Each row was made from one walk, in order. Every step used is in the known rows, and no mark comes twice. Write each row's walk.
Known rows
q, k, w, v, x: [ 0.25 -0.14  0.03  0.05  0.01  0.09 -0.04 -0.01 -0.06  0.01  0.19 -0.38
  0.05 -0.05  0.02 -0.13  0.06  0.07  0.07 -0.02  0.06]
f, t: [-0.07 -0.01 -0.01  0.01 -0.10 -0.18  0.05  0.02  0.07 -0.09  0.18  0.20
  0.00 -0.04  0.09  0.22  0.01 -0.02 -0.01  0.04 -0.06]
e, w, k: [-0.21  0.01  0.05  0.03 -0.03  0.07 -0.01  0.00 -0.01  0.00 -0.16  0.27
  0.36  0.05  0.12 -0.08 -0.07  0.01 -0.07 -0.06 -0.01]
t, k, y, f: [-0.07  0.10 -0.08 -0.23  0.01  0.18  0.01 -0.04 -0.05 -0.02 -0.25  0.07
 -0.24  0.06 -0.06 -0.03  0.10  0.02 -0.02 -0.02 -0.06]
f, t, k: [-0.01  0.01 -0.01 -0.04 -0.08 -0.11  0.03  0.00 -0.03  0.02  0.01  0.18
 -0.16 -0.04  0.12  0.21 -0.10 -0.03 -0.01 -0.02 -0.04]
u, q, k, w, v, x: [ 0.27 -0.13  0.03  0.17 -0.02  0.11 -0.01  0.08 -0.03  0.10  0.15 -0.35
  0.07 -0.05 -0.01 -0.06  0.04  0.15  0.11 -0.01  0.13]
f, w: [-0.14 -0.01  0.11  0.01  0.01 -0.27 -0.03  0.01  0.01  0.08 -0.01  0.07
 -0.05  0.06  0.00 -0.13 -0.11  0.13  0.00 -0.07  0.00]
e, w: [-0.34  0.00 -0.01  0.01 -0.07  0.13 -0.03  0.02 -0.01  0.02 -0.16  0.07
 -0.01  0.04  0.12 -0.13  0.06  0.04 -0.02 -0.08 -0.03]
y, f, w, k: [-0.09  0.06  0.11 -0.16  0.05 -0.12  0.02 -0.03  0.00  0.02 -0.13  0.18
  0.64  0.09 -0.07 -0.08 -0.19  0.11 -0.08  0.01  0.01]
u, q, k, w: [ 0.03  0.01  0.08  0.16 -0.09  0.11  0.02  0.08  0.07  0.13 -0.12  0.07
  0.18  0.02 -0.02 -0.04 -0.05  0.15  0.00 -0.12  0.12]
v, x, k, t: [ 0.06 -0.07 -0.04  0.10  0.03  0.16 -0.02  0.02 -0.02 -0.05 -0.24 -0.29
 -0.29 -0.04  0.10  0.09  0.00 -0.21  0.08  0.15 -0.06]
w, v, x, k, q: [ 0.13 -0.05  0.02  0.15  0.01 -0.06 -0.03  0.05 -0.01  0.03  0.16 -0.21
  0.00 -0.01  0.00  0.02  0.00 -0.04  0.13  0.13 -0.01]
y, f, t, k, q: [-0.11  0.07 -0.02 -0.15 -0.11 -0.08  0.02  0.03  0.00 -0.02 -0.12  0.19
  0.13  0.00 -0.07  0.23 -0.09  0.10  0.08  0.03 -0.01]
u, w, v: [ 0.18  0.00 -0.01  0.10 -0.04 -0.04  0.03  0.01  0.04  0.20  0.31 -0.01
 -0.17  0.00  0.06 -0.08  0.13  0.12 -0.05 -0.06  0.04]
x, k, y, f, t: [-0.05  0.10 -0.15 -0.18  0.01  0.06  0.10 -0.03  0.08 -0.17  0.04  0.10
  0.02 -0.04 -0.05  0.29  0.05 -0.19 -0.06  0.07 -0.06]
x, k: [-0.03  0.06  0.02  0.07  0.00  0.06  0.01  0.01  0.04  0.03 -0.02  0.03
  0.08  0.04  0.12 -0.02 -0.03 -0.18 -0.07  0.08 -0.06]
w, k: [ 0.01  0.02  0.11  0.06 -0.03 -0.09  0.01  0.00  0.03  0.00 -0.02  0.33
  0.33  0.06  0.09 -0.02 -0.06  0.02 -0.07  0.03 -0.05]
v, x, k: [ 0.11 -0.06  0.05  0.06  0.04  0.13  0.00  0.02 -0.05  0.02 -0.07 -0.26
  0.13  0.03  0.16 -0.02 -0.03 -0.15  0.03  0.14 -0.07]
e, w, k, y: [-0.16  0.02 -0.03  0.05  0.03  0.00  0.00 -0.03  0.01 -0.06 -0.17  0.36
 -0.19  0.03  0.02 -0.02  0.06 -0.02 -0.05 -0.14 -0.03]
w, v, x, k, y: [ 0.22 -0.05 -0.09  0.11  0.11  0.02  0.00 -0.02 -0.02 -0.04  0.18 -0.21
 -0.49 -0.04  0.02  0.02  0.14 -0.18  0.04  0.05 -0.05]
f, w, v, x, k, y: [ 0.19 -0.07 -0.04  0.09  0.17 -0.15 -0.01 -0.02 -0.04  0.01  0.17 -0.25
 -0.50 -0.03 -0.04 -0.03  0.01 -0.11  0.04 -0.02  0.00]
q, k, y, f: [ 0.09  0.09 -0.07 -0.17 -0.01  0.19  0.05 -0.05  0.05 -0.09 -0.15  0.08
 -0.03  0.07 -0.09 -0.04  0.11  0.02 -0.03 -0.02 -0.03]
w, v: [ 0.03  0.00 -0.03  0.08 -0.04 -0.09 -0.02  0.01  0.03  0.01  0.36 -0.01
 -0.19 -0.02  0.05 -0.10  0.14  0.03 -0.02  0.05 -0.02]
e, w, v, x, k: [ 0.03 -0.08 -0.06  0.06  0.07  0.20 -0.02  0.01 -0.07  0.02  0.10 -0.42
  0.05 -0.03  0.13 -0.09  0.03 -0.18  0.02  0.08  0.00]

Write each row's walk
[-0.04  0.09 -0.04 -0.17  0.02  0.11  0.04 -0.04  0.03 -0.11 -0.15  0.24
  0.19  0.07 -0.08  0.00  0.09  0.02 -0.06  0.02 -0.06] => w, k, y, f
[-0.06 -0.01  0.06  0.08  0.03 -0.23 -0.03 -0.01  0.03 -0.01 -0.21  0.20
 -0.11 -0.01 -0.04  0.03 -0.17  0.02 -0.01 -0.03  0.01] => f, w, k, t
[-0.05  0.00  0.00  0.00 -0.01  0.03 -0.06 -0.01 -0.06  0.09  0.18 -0.10
 -0.18 -0.06  0.00 -0.13  0.04  0.04 -0.04 -0.09  0.05] => t, k, w, v
[ 0.12  0.00 -0.03  0.09 -0.07  0.06 -0.02  0.00  0.06 -0.05 -0.18  0.06
 -0.36 -0.01  0.03  0.03  0.00 -0.05  0.02  0.01  0.00] => q, k, t
[-0.02  0.01  0.00  0.10 -0.03 -0.04 -0.02  0.00  0.04 -0.07 -0.18  0.23
 -0.11 -0.01  0.04  0.08 -0.03 -0.05 -0.02  0.05 -0.04] => w, k, t
[-0.07  0.13 -0.10 -0.16  0.05  0.23  0.05 -0.03  0.04 -0.08 -0.15  0.01
 -0.01  0.06 -0.06  0.00  0.11 -0.15 -0.06  0.06 -0.07] => x, k, y, f
[-0.04  0.02  0.13  0.13 -0.08 -0.21 -0.02  0.05  0.05  0.00 -0.05  0.42
  0.28  0.07 -0.02  0.04 -0.08  0.13  0.04  0.02 -0.02] => w, k, q
[-0.05 -0.07  0.07  0.02  0.04  0.19 -0.03  0.01 -0.05  0.03 -0.13 -0.31
  0.25 -0.01  0.06 -0.07 -0.02 -0.10  0.01  0.02  0.00] => v, x, k, w
[-0.06  0.01  0.02  0.03 -0.13 -0.24  0.00  0.04  0.00  0.02 -0.03  0.28
 -0.16 -0.02  0.00  0.24 -0.11  0.08  0.10 -0.03 -0.01] => f, t, k, q
[-0.02  0.07 -0.09 -0.17 -0.02 -0.05  0.10 -0.03  0.07 -0.20  0.04  0.32
  0.21 -0.02 -0.07  0.29  0.03 -0.04 -0.06  0.03 -0.05] => w, k, y, f, t
[ 0.11 -0.14 -0.02 -0.03  0.00 -0.02 -0.02  0.00 -0.12  0.00  0.22 -0.33
 -0.09 -0.13  0.04  0.10  0.01  0.03  0.08 -0.02  0.04] => f, t, k, w, v, x
[-0.21  0.05 -0.02 -0.25 -0.06  0.14  0.02 -0.02 -0.04 -0.01 -0.15 -0.01
  0.27 -0.05 -0.04  0.12 -0.06  0.03 -0.04 -0.06  0.03] => y, f, t, k, w
[ 0.09  0.02  0.13  0.15 -0.08 -0.17  0.02  0.05  0.06  0.17 -0.11  0.43
  0.29  0.09  0.00  0.06 -0.08  0.21  0.01 -0.08  0.04] => u, w, k, q
[ 0.05 -0.02  0.02 -0.04  0.08 -0.08 -0.02  0.03 -0.03  0.04  0.06 -0.34
  0.28  0.02 -0.14 -0.03 -0.10  0.03  0.11  0.12  0.04] => y, f, w, v, x, k, q
[ 0.06 -0.14  0.02  0.04  0.01  0.05 -0.05  0.01 -0.08  0.00  0.21 -0.39
 -0.01 -0.06  0.03 -0.13  0.14  0.08  0.07  0.02  0.01] => k, w, v, x
[-0.10 -0.01  0.00  0.05 -0.03 -0.02 -0.05  0.00  0.01  0.02  0.31 -0.09
 -0.07 -0.06 -0.02 -0.14  0.13  0.06 -0.04 -0.05  0.04] => k, w, v
[-0.04  0.03 -0.01  0.07  0.04  0.06 -0.02  0.00  0.03  0.04  0.29 -0.17
  0.04 -0.06 -0.01 -0.10  0.05 -0.13 -0.08  0.00  0.04] => x, k, w, v
[ 0.15 -0.08 -0.04 -0.16  0.13 -0.05 -0.02 -0.04 -0.15  0.04  0.03 -0.38
 -0.32 -0.01 -0.10 -0.11  0.02  0.10  0.10 -0.02  0.03] => t, k, y, f, w, v, x
[-0.23 -0.01 -0.03  0.07 -0.03  0.09 -0.03  0.00  0.01 -0.07 -0.32  0.18
 -0.08 -0.02  0.05  0.04 -0.03 -0.06 -0.03 -0.02  0.00] => e, w, k, t
[ 0.03  0.06  0.00 -0.17  0.07 -0.08  0.03 -0.05  0.03  0.00 -0.15  0.04
 -0.04  0.08 -0.17 -0.10 -0.07  0.10 -0.02 -0.11  0.03] => q, k, y, f, w
[-0.12  0.04  0.02 -0.10  0.04 -0.06  0.00 -0.02  0.02 -0.06 -0.29  0.09
  0.17  0.02 -0.11  0.03 -0.14  0.03 -0.03  0.03  0.02] => y, f, w, k, t
[ 0.12 -0.01  0.02  0.06 -0.02  0.03 -0.03 -0.01  0.04  0.04  0.29 -0.09
  0.01 -0.05 -0.03 -0.14  0.05  0.04 -0.04 -0.09  0.09] => q, k, w, v
[ 0.02  0.08 -0.09 -0.10  0.14 -0.09  0.02 -0.05  0.02  0.01  0.22 -0.15
 -0.15  0.00 -0.16 -0.08  0.01 -0.07 -0.06  0.00  0.04] => x, k, y, f, w, v
